Each row was made from one path, in order. Every step used is in the known rows, and no mark comes twice. Write each row's path.
In the rows, zero is written as 128.
Known rows:
sikap gisan ranepe kaged: [168 128 164 113  70  75 151 149 143  78 150 133 142  94 110 151 174 139
 156 180  75]
ranepe gisan dilu: [145  69 166  97 121  62 111 141 130 139 142 134 108 123  77 124  68 144
 171 160  90]
sikap madi ranepe: [166  98 145 114 116  94 116 137 144  92 178  83 111 123 127 183 138 119
 145 135 109]
sikap gisan dilu: [158  97 162 120 123  69 124 154 152 107 138 127 111 124  94 127 116 115
 164 168  76]
gisan dilu madi ranepe: [157  90 139 132 157  98 128 159 150  84 123 114  88 141  81 148 142 107
 185 147 107]
sikap madi ranepe gisan dilu vubag: [138  59 146 115 144  74 127 139 123 131 168 101  94 142 104 131 126 127
 158 138 111]
dilu gisan sikap madi: [152  95 140 156 104  70  87 134 127  99 204 102  94 119  74 132 123 126
 158 122 133]
madi ranepe: [146 100 155 104 130 104 124 153 142  82 151  96 118 119 122 175 127 119
 168 143 106]
madi ranepe gisan dilu vubag sikap: [131  64 156 123 174  69 125 125 150 124 144  92  90 121 113 104 121 129
 194 131 102]
gisan dilu madi: [161  84 149 128 152  90 105 160 147 100 130 130  96 132  61 126 108 109
 180 152 102]
ranepe gisan: [149  73 169  89 116  68 105 142 124 129 161 136 130 108 100 142  72 138
 160 154  89]
vubag ranepe madi: [153  66 158 102 117  58 109 125 134 112 155 101 111  97 107 188 109 139
 138 123 129]
sikap gisan dilu madi ranepe: [165 108 134 140 151  77 139 165 162  82 128 131  89 140  94 136 168  92
 170 163  83]
dilu gisan ranepe: [156  83 139 133 105  75  99 129 141  82 177 118 129 113  79 150 144 149
 192 147 104]
dilu vubag sikap: [147  83 164 127 165 104  96 131 153 101 161  83 125  92 116 115 113 109
 180 125 111]
madi ranepe kaged: [153 121 160  95  91 116 147 171 128  72 140  95 117 114 131 167 142 137
 172 144  99]
ranepe gisan dilu vubag: [126  53 165 109 150  79 115 157 114 138 148 129 109 124  78 103  82 129
 179 151 102]
vubag ranepe gisan: [145  88 164  73 129  58 115 130 126 142 163 127 131  80 116 165  87 137
 149 134 108]
vubag sikap gisan dilu madi ranepe: [180 110 134 155 162  60 128 133 196  89 128 111  81 124 106 119 176  91
 182 150  76]
gisan ranepe: [151  90 168 114 118  85 117 128 140  86 152 117 142 103  82 166 134 135
 170 161 108]
gisan dilu vubag sikap madi ranepe: [154  81 147 148 166  85 110 119 166  98 164  54  85 126 115 123 154 111
 176 120 115]
vubag ranepe: [150 103 166  86 135  90 112 142 137 110 155  99 133  83 116 177 109 121
 156 127 123]

Write each row's path:
[127  41 157 123 153  71 115 138 123 117 141  94  91 117  84 152 117 130
 158 120 145]
gisan dilu vubag ranepe madi
[159 125 166  77  97  98 134 160 127 102 144  98 131  77 125 167 128 139
 160 132 114]
vubag ranepe kaged
[153  45 134 150  86  44  95 112 137  84 174 120 109 126  70 162 143 166
 174 144 113]
dilu gisan ranepe madi
[144  75 165 137 172  95  99 136 158 110 139  81 101 111  92  97 110 113
 195 131 110]
gisan dilu vubag sikap
[163  78 148  99 108  62 120 128 133 122 187 109 111 118 127 173 120 137
 137 139  97]
sikap madi ranepe gisan
[144 102 129 160 110  79 107 133 131  82 197  86  84 130  93 152 158 125
 162 117 138]
dilu gisan sikap madi ranepe
[135  96 149 132 151  72 134 149 120 105 151 144  91 119  75 138 131 112
 157 140 129]
dilu madi ranepe gisan sikap
[162  68 157 142  90  34 123 111 148  88 160 137 121 114  90 173 157 140
 138 176  92]
sikap gisan ranepe madi
[183  95 157 125 122  69  83 104 176 111 183  75 120  94 115 145 114 121
 153 126  96]
vubag sikap madi
[155  76 149  97 157  47 115 140 138 146 141 144 101 105  72 134 105 124
 164 137 112]
vubag ranepe gisan dilu madi
[158 101 165 136 155  83 109 135 165 100 166 104 123  90 132 107 139  94
 164 142  82]
dilu vubag sikap gisan
[153  52 157 132  99  54 111 111 137  88 154 119 124 115  75 180 131 153
 153 158 117]
gisan ranepe madi
[158  53 156 128 149  51  92 106 151 150 177  96 100 112  95  91  98 129
 166 129  96]
ranepe gisan dilu vubag sikap madi
[130  85 177 112 123  64 115 140 111 128 158 142 114 103  71 129  78 132
 148 147 121]
ranepe gisan sikap
[137 113 170  88 124 119 138 172 111 101 152  91 133  78 130 152 137 124
 163 121 126]
dilu vubag ranepe kaged
[156  70 144 108 115  49 123 128 141 129 168 106  94 138 101 149 113 141
 153 148  96]
sikap madi ranepe gisan dilu
[159 102 140 122 149 105 121 161 146  75 143 117 107 122 105 166 145 100
 168 142 109]
dilu madi ranepe
[139 108 156 138 124  87 122 134 129  87 174  89  98 121  98 171 144 116
 138 129 143]
gisan sikap madi ranepe
[142  76 166  83 136  46 120 132 131 151 143 123 112 100  91 144  85 144
 164 137 109]
vubag ranepe gisan dilu
[155  84 141 107 142  75 124 150 136 106 155 141 108 120 103 154 126 115
 162 148  97]
dilu madi ranepe gisan
[129  74 167  83 154  78 115 144 113 141 167 119 133  81 118 142  98 126
 153 124 124]
dilu vubag ranepe gisan
[153 123 132 148  68  86 131 155 121  74 189  89  81 126 104 145 172 143
 161 121 129]
dilu gisan sikap madi ranepe kaged
[133 102 169  93 133 111 141 173 115 110 131  91 111  97 103 130 131 129
 178 127 128]
gisan dilu vubag ranepe kaged
[174  99 144 137 142  72 120 163 161 103 133 148  98 126  76 118 137  93
 166 170  79]
sikap gisan dilu madi
